Each row comes from the steps of one path. Every step used is in the known rows, and no mark comes twice. Write the path behind each row, first mark first.
(in the rows, 128 means zero)
Known rows:
z, x: [129 125 103 143  69 179 130 182  94 186 131 121 114 134  92 163  94 105
 127  92 144  98  85 163 133 159 121  95 119 140 155 124 125  97 103 113
 145 125  92 123 102 104 153 112 119]
k, t, x, g: [126 145 112 128  56 168 143 180  86 191 127 155 122 148  75 154 106  86
  83 117 144 145 110 161 101 131 153  82 111  93 160  83 136  85 121  96
 143 122  98 151  94 107 157  80 128]
q, e: [129  93 102 133  91 184 128 180 100 181 126 160 128 131  81 163 102 101
 120  95 137 102  33 167 135 152 124  98 126 109 158 130 121 105 104 111
 148 151  87 101 142 100 142 112 111]
a, d, b, y, h, c: [106  95  64 119  66 158 124 163 149 192 124 142 116 162 149 172 148 104
 182 124 141 104  92 162 164 112 128  69 147  97 134  91 128  85 118  96
 129 176  87 140 127 133 152 104 152]
g, x, t: [126 142 111 142  72 180 142 187  88 158 116  87 128 149  89 156 102 102
 183 103 133  95  65 167 147 165 149  77 127 105 164 124 126  96 128  90
 186 138  87 150 100 101 153 116 114]
g, x, t, k: [125 136 112 147  79 173 148 193 128 149 116  84 126 137  71 167 117 109
 203  99 142 124  80 175 144 161 146  74 144  99 155 121 129 122 141  89
 178 138  84 153 104 103 136 117 123]
g, x, z, h, y, b: [131  86  60 133  76 144 143 109  89 148 131  96 134 132 133 156  91 107
 202 103 133 105  73 139 141 189 155 116 151 143 204 118 132 136 133  99
 154  97 112 158 104 119 167  85  91]
d, b, y: [111  81  86 129  79 174 124 189 116 170 129 145 111 170  93 158 130  85
 117  94 142  99  78 175 153 160 114  95 122 101 146 126 130  99 119 102
 146 175  97 133 115 119 158 110 136]
n, z: [137 119 109 138  76 177 135 137 100 175 106 144 133 133 106 150 106 117
 142 103 144  94  92 167 133 143 165  82 117 109 162 114 127  95 111 124
 142 178  91 131 118 115 154 144 113]
h, c, q, r: [119 114  52 130  84 196  99 172 162 179 143 156 117 136  84 176 110  97
 125 130 127 105  98 157 131 152 132  87 130 123 151  83  96  43 101 119
 136 137 105  85 154 103 145 133 115]
t, x: [126 121  99 140  66 169 134 179  99 197 123 166 124 127  81 156 112  92
 113  98 144 133 106 165 123 158 127 104 114 110 163 118 126  95 109  99
 141 124  98 131 107 102 144 124 120]
k, t, x, z, n: [126 147 116 127  67 167 148 107  85 202 162 145 122 157  89 137  97  73
  85 110 163 133 115 158 119 132 120  89 110 138 168  88 131 101 106 111
 128 100  91 155  95 105 131 124 141]
t, x, z, h, c: [ 98 126  72 135  71 151 140 107 107 188 144 145 135 135  99 177 120  88
 155 123 144 123 126 156 127 151 142  92 120 157 190  84 127  84 109 120
 122 102 101 146 112 115 137 116 149]
x, z: [125 126 105 135  85 177 130 122 108 178 124 139 131 125  94 146 100 104
 132 116 151  96  87 170 145 153 138  87 107 109 172 117 128  92 108 115
 149 163  90 143 110 112 158 123 119]
k, t, x, z: [128 140 116 130  66 168 137 111  89 178 124 162 130 147  85 141 106  84
  76 119 159 140 102 166 121 129 137  90 107 103 166  80 131 100 107 104
 143 129  81 156 106 106 146 131 124]
n, z, x, t: [125 165 127 141  67 167 136 133  80 170 120 112 127 156 105 161  95 101
 189 103 154  87  92 160 149 144 174  64 114 140 153 121 123  97 123 140
 134 149  76 159 114 115 147 148 126]
c, q: [134 107  99 133  81 213 115 178 125 182 120 150 128 129  91 156 112 104
 128 108 127  97  94 152 138 160 132  91 109 110 141 107 113  95 116 115
 153 149  93  78 119 106 157 132 106]
n, z, h, c: [122  98  82 137  67 162 136 127 108 171 120 119 134 143 119 180 115 120
 170 111 127  90 107 162 136 142 177  66 131 153 178  87 127  86 113 133
 120 157 101 119 118 120 141 133 134]
r, q, c: [111 108 106 125  78 166 130 189 143 177 140 155 134 142  87 188 116  98
 112 101 147  92 108 180 138 149 132  83 102 121 127 124 118  90  96 144
 151 150  57 152 119 117 149 124 134]
n, z, h, c, q, e: [114  89  78 124  80 202 122 114 120 174 130 138 144 139 105 191 121 103
 161 110 121  89  61 137 141 142 176  83 131 159 157  76 110 104 119 142
 118 133  90  64 161 109 135 137 128]
c, q, e: [129  92  96 127  96 218 115 172 116 182 125 160 137 126  80 162 109  92
 117 101 127  98  41 149 139 152 125 103 116 117 138 114 110 114 110 120
 145 136  80  66 153 100 146 121 105]
v, y, h, z: [152 120  64 129  79 165 133 157 117 142 113 159 115 111 168 120 112 115
 165 105 181  69  93 158 139 160 133  98 127 107 150 129 119 107 125 122
 148 186  82 145 107 112 166 127 105]
v, y, h: [149 114  96 137  66 178 132 182 106 154 121 159 122 117 152 144 116 104
 168  96 170  96  80 165 147 157 135  83 121 101 148 106 131  96 122 104
 154 184  83 137  97 117 148 107 103]
e, q, c, h, z: [131  86  76 123  90 192 122 158 148 168 140 165  95 143 125 151 119 118
 119 106 176  79 125 140 136 149 129  97 136 124 154 149  70  78  90 138
 131 157  32 106 161  90 165 162 121]
e, q, r: [134  95  97 135  91 177 115 186 104 171 153 156  85 144  87 165 106 111
 106 114 175 105  80 161 142 155 125  98 133 107 179 130  90  49  78 121
 142 153 100 123 148 105 147 151 122]
k, t: [148 102 117 131  71 191 127 179  99 178 116 144 117 154  93 149  99  99
  89 110 143 110  76 166 128 135 134  76 121  99 159  87 129  96 107 108
 157 158  83 121 112 105 160 127 113]
r, q: [127 116  97 134  82 174 131 184 122 170 130 152 126 134  90 181 115 102
 111 104 155  81  84 175 142 166 134  89 100 109 131 114 124 106 112 133
 153 160  93 152  91 119 158 124 131]
v, y, b: [158 104  92 130  84 150 132 182 110 151 123 146 122 126  98 116  91 106
 176  87 165 106  75 166 135 165 132  81 134 102 149 100 136 113 122 107
 136 172 104 144  96 119 158 108  99]
q, c, h, y, v: [174  74  74 122  76 201 120 164 165 171 138 167 136 131 120 193 111  90
 164 103 128 113 112 151 127 155 148 101 141 123 142 122  91  94 115 114
 147 171  34 104 147 106 131  94  80]
b, y: [149  96  94 133  78 182 118 195 125 183 124 141 134 149  83 172 126 114
 129 104 134  99  61 183 137 145 131  92 103 106 157 131 119 100 115  94
 158 184  91 122 104 116 153 110 148]
a, d, b: [ 97 105 102 131  75 171 147 165 106 196 115 139  86 152  98 126 110  86
 125 112 142 105 100 154 163 130 118  74 144  93 149 113 136  92 113 108
 126 151  91 130 128 121 163 123  98]
a, d, b, y: [111 100  99 126  70 172 134 176 126 197 122 131 102 166  94 141 133  92
 122 111 134 103  76 166 162 117 124  79 130  91 142 121 129  90 116  89
 136 176  89 128 122 129 157 117 135]
d, a: [128  98 129 124  87 181 127 185  97 183 131 156 116 148  92 141  95  98
 116 112 146 106  93 169 155 200 123  93 102  97 155 127 127  91 119 116
 152 163  83 117 132  84 150 122 111]
z, h: [124  71 105 136  73 185 134 183  84 185 120 132 116 145 116 166 110 102
 146 102 124  98  88 153 140 163 130  90 122 140 180 123 131 102 110 117
 141 140  94 105 109 117 154 113 125]
n, z, x, g: [122 164 115 137  61 168 151 136  88 185 128 107 126 133  98 161  89 118
 146 101 147  94  99 165 118 144 182  82 110 133 161 120 127  79 122 131
 133 141 105 156 100 114 152  87 134]

Which path is each row?
[104 150  72 124  61 179 135 158 156 176 146 137 122 142 126 178 110  99
 117 112 158  69 134 150 120 159 149  99 110 150 114 144  95  86 122 159
 131 109  43 157 119 104 169  77 158] => r, q, c, h, z, x, g
[108 106 101 139  67 183 146 127  77 168 124  76 134 135 116 157 101 100
 154 100 131  95  69 151 142 173 144 103 125 144 204 123 131 104 126 101
 173 118  87 137 108 114 157 103 136] => g, x, z, h
[146  52  65 131  83 154 129 173 100 165 129 149 118 139 127 162 100 113
 193 105 127 106  88 144 137 184 144 104 153 139 180 116 132 138 126 114
 127 126 114 130 109 121 161  89  78] => z, h, y, b
[144  97  64 130  80 201 125 149 127 192 145 144 108 139 140 131 101 107
 131 108 140  70 112 136 130 172 110 103 130 151 153 144 100 110 116 124
 127 130  72 102 116  88 160 130 124] => c, h, z, n
[129  79 111 125  87 209 121 184 139 184 145 158 104 150 111 173 124 110
 124  97 162 108 118 147 140 148 136  84 139 119 149 128  78  70  86 124
 143 148  32  96 152  91 146 144 125] => e, q, c, h
[122 112  72 127  68 194 123 151 146 188 127 140 114 141 133 151  98 103
 123  96 142  88 126 149 129 153 122 106 131 159 143 153  89  89 107 131
 131 108  31 106 149  88 159 120 132] => q, c, h, z, x
[ 97 126  75 120  63 184 112  96 126 177 151 153 123 163  95 174 125  63
  99 144 138 142 114 136 123 129 148  92 130 152 179  41 107  53 111 128
 117  84  93 111 149 110 133 133 147] => k, t, x, z, h, c, q, r
[133 123 120 140  87 170 133 189 139 167 120 132 120 138  73 168 119 105
 201 114 147 121 102 176 149 152 145  62 131  93 149 124 130 121 130 112
 145 164  84 151 109 109 134 134 123] => x, t, k
[110  64  85 126  73 173 123 184 114 163 124 154 121 165 157 170 136  90
 162 102 142 102  81 163 162 168 112 100 125  97 142 122 131 106 127 107
 150 178  90 135 113 125 156  97 146] => d, b, y, h
[133 131  72 133  78 166 130 153 107 176 123 125 104 134 111 143  89 114
 123 105 154  74  94 157 132 162 119 110 119 147 158 144 110 102 112 128
 134 125  98 132 118 105 166 125 126] => h, z, x
[121  87  61 117  87 206 108 166 148 174 128 172 145 120 138 192 121 109
 176 112 127  96  56 148 143 145 137  93 133 116 130  84 111 104 112 124
 142 137  86  73 150 102 138 113 120] => y, h, c, q, e
[139  82  57 117  86 206  96 171 164 179 135 167 156 133 134 210 147 110
 175 115 120  93  30 155 144 139 137  94 122 113 126  87 101 106 116 107
 151 160  79  71 146 107 136 105 152] => b, y, h, c, q, e
[122 152  98 136  70 173 140 187  88 195 140 112 119 137  88 165  87 107
 137 107 146 100  97 167 120 159 141  89 115 131 160 126 128  76 117 113
 139 122 110 141  93 109 158  63 134] => z, x, g
[116  91 106 133  73 201 123 180 161 178 132 168 137 145 115 192 129  86
 112 102 141  93 110 161 134 156 142  85 112 123 113 119 103  90 106 138
 149 145  31 126 124 105 151 121 135] => r, q, c, h
[142 122  60 132  72 158 128 177 134 157 134 151 123 122 146 159 118 113
 188 106 169  95  92 172 133 155 142  70 134 110 146  82 127  80 120 101
 144 177  92 143 101 115 142 108 112] => v, y, h, c
[ 97 124  60 133  74 196 129 113 122 167 135  75 143 139 109 176 113 104
 168 114 121  95  93 134 147 167 149  93 130 156 181  79 114  88 128 111
 159 101  97  96 117 107 153 113 137] => g, x, z, h, c, q
[147  93  66 136  85 202 118 154 133 170 108 162 115 128 138 135 113 110
 126 111 140  77  97 144 130 168 132 105 129 116 149 136 104 105 119 119
 144 155  64 105 124  94 171 134 112] => c, h, z
[127 147 127 143  78 165 139 187 127 170 130 109 116 147  74 173 109 102
 199 107 151 123 103 171 146 155 139  63 136 133 143 127 128 124 126 114
 137 130  88 157 105 107 130 122 133] => z, x, t, k
[128 136 109 139  64 171 136 133  89 184 119 119 127 140 111 158  95 114
 135  97 149  95  96 162 135 145 159  89 116 143 154 119 125  95 111 127
 131 143  88 136 110 111 148 137 125] => n, z, x
[132 126  44 128  73 186 106 172 163 149 144 168 120 126 141 166 126  95
 167 119 163 102  97 156 137 154 140  77 138 126 135  73 105  45 113 117
 137 157  91 104 145 109 140 123 113] => v, y, h, c, q, r
[133  78  73 139  71 179 135 175 100 173 132 144 116 142 116 184 107 105
 148 106 131  94  93 152 137 177 146 100 132 146 182 124 126 114 113 111
 134 132 100 117 115 120 155  98  75] => z, h, y
[125  83 104 134  71 209 119 180 149 193 122 156 131 140 113 166 114  94
 128  99 121 117 112 157 128 150 131  85 131 122 144 127 102  82 109 111
 146 145  33  95 141  90 148 115 120] => q, c, h
[139  70  62 125  78 170 116 165 175 156 140 183 139 142 130 186 118  98
 157 110 142 101 112 145 132 171 149  94 138 119 112 113 106 124 121 135
 127 124  51 150 125 113 157 101  91] => r, q, c, h, y, b
[186  94  71 128  81 178 122 168 126 162 134 151 122 120  95 184  97 100
 165 112 138 102  84 164 134 167 143 101 125 112 159 120 115 111 118 109
 158 187  93 127 113 118 133  99  71] => h, y, v
[117 129 102 125  85 179 126 158 167 158 148 127  88 162 112 169 130 117
 191 110 188 102 145 139 153 148 137  76 154 147 137 154  68 107 110 145
 120 124  17 143 156  90 138 167 139] => e, q, c, h, z, x, t, k
[139 159  87 132  70 145 144 160 134 135 123 124 103 127 151 138 118 113
 242 107 198  85 107 159 157 159 138  76 143 129 132 135 122 138 147 128
 132 152  63 181 104 117 146 125 125] => v, y, h, z, x, t, k
[111 109  71 131  80 163 131 119 111 177 137 121 128 141 109 180 113 108
 164 122 141  93 103 160 142 156 143  77 126 148 192  92 125  83 112 127
 131 144 100 131 114 119 151 115 139] => x, z, h, c
[ 99 143  68 113  57 149 143 143 116 189 124 116  96 158 166 140 130 105
 171 127 151  74  96 151 155 129 132  95 135 115 137 148 116 101 138 117
 121 143  92 170 112 137 182  66 162] => a, d, b, y, h, z, x, g
[126  93  69 134  73 197 119 172 173 166 144 176 136 148 122 207 125  92
 111 109 146  91 120 157 129 164 151  97 121 125 112 119  98  98 108 132
 140 138  33 140 127 104 150 107  87] => r, q, c, h, y
[119  96  72 123  77 187 120 153 171 164 126 169 130 137 131 169 124  99
 109 116 152  67 124 155 133 160 133 101 113 123 118 139  92 102 111 156
 140 147  27 137 134  99 165 135 136] => r, q, c, h, z
[124 156  86 135  78 160 130 154  97 167 123 115 106 149 107 141  91 103
 178 113 157  65  96 157 149 160 130  87 124 142 155 147 113 104 120 138
 144 133  82 161 116 111 162 139 123] => h, z, x, t
[147  92  58 128  75 174 111 184 149 176 126 148 147 143 143 203 141 128
 183 117 138  96  72 180 142 145 137  86 123 106 148  96 119  91 119  96
 155 180  95 127 108 116 146 103 162] => b, y, h, c
[110 137  95 130  71 172 129 155 191 155 137 130 119 156 114 186 134  95
 183 115 169  88 138 153 145 154 139  81 131 150  94 143  96 133 132 163
 122 116  16 173 130 103 145 136 159] => r, q, c, h, z, x, t, k
[138  76  71 128  87 148 130 110 101 164 137 143 129 135 129 153  95 110
 202 119 141 103  90 145 143 179 152 100 139 139 196 113 132 136 124 122
 123 127 110 156 108 132 161  93  90] => x, z, h, y, b
[124 139  89 130  72 160 127 151  95 159 116 131 115 142 164 152 108 111
 221 118 162  65  97 149 159 165 135  91 123 140 150 147 116 118 126 142
 148 137  75 165 110 115 162 128 136] => y, h, z, x, t
[115  89  70 131  74 201 116 171 131 180 135 130 126 147 105 185 128 107
 158 114 115  95 108 142 142 159 139  80 123 155 157  81 114  89 115 126
 131 126 100  69 122 113 146 122 122] => z, h, c, q
[165  67  58 133  88 181 111 167 137 168 119 174 129 132 135 153 106 108
 175 106 130 112  88 137 133 180 144 101 159 110 152 106 114 129 127  99
 129 136  83 123 112 104 166  99  68] => c, h, y, b
[129  90  66 122  78 196 137 145 152 198 151 148 110 145 135 140 107 107
 128  99 133  77 138 146 123 160 110  99 132 162 148 158  93  93 109 133
 123 117  40 100 141  89 152 121 130] => q, c, h, z, n
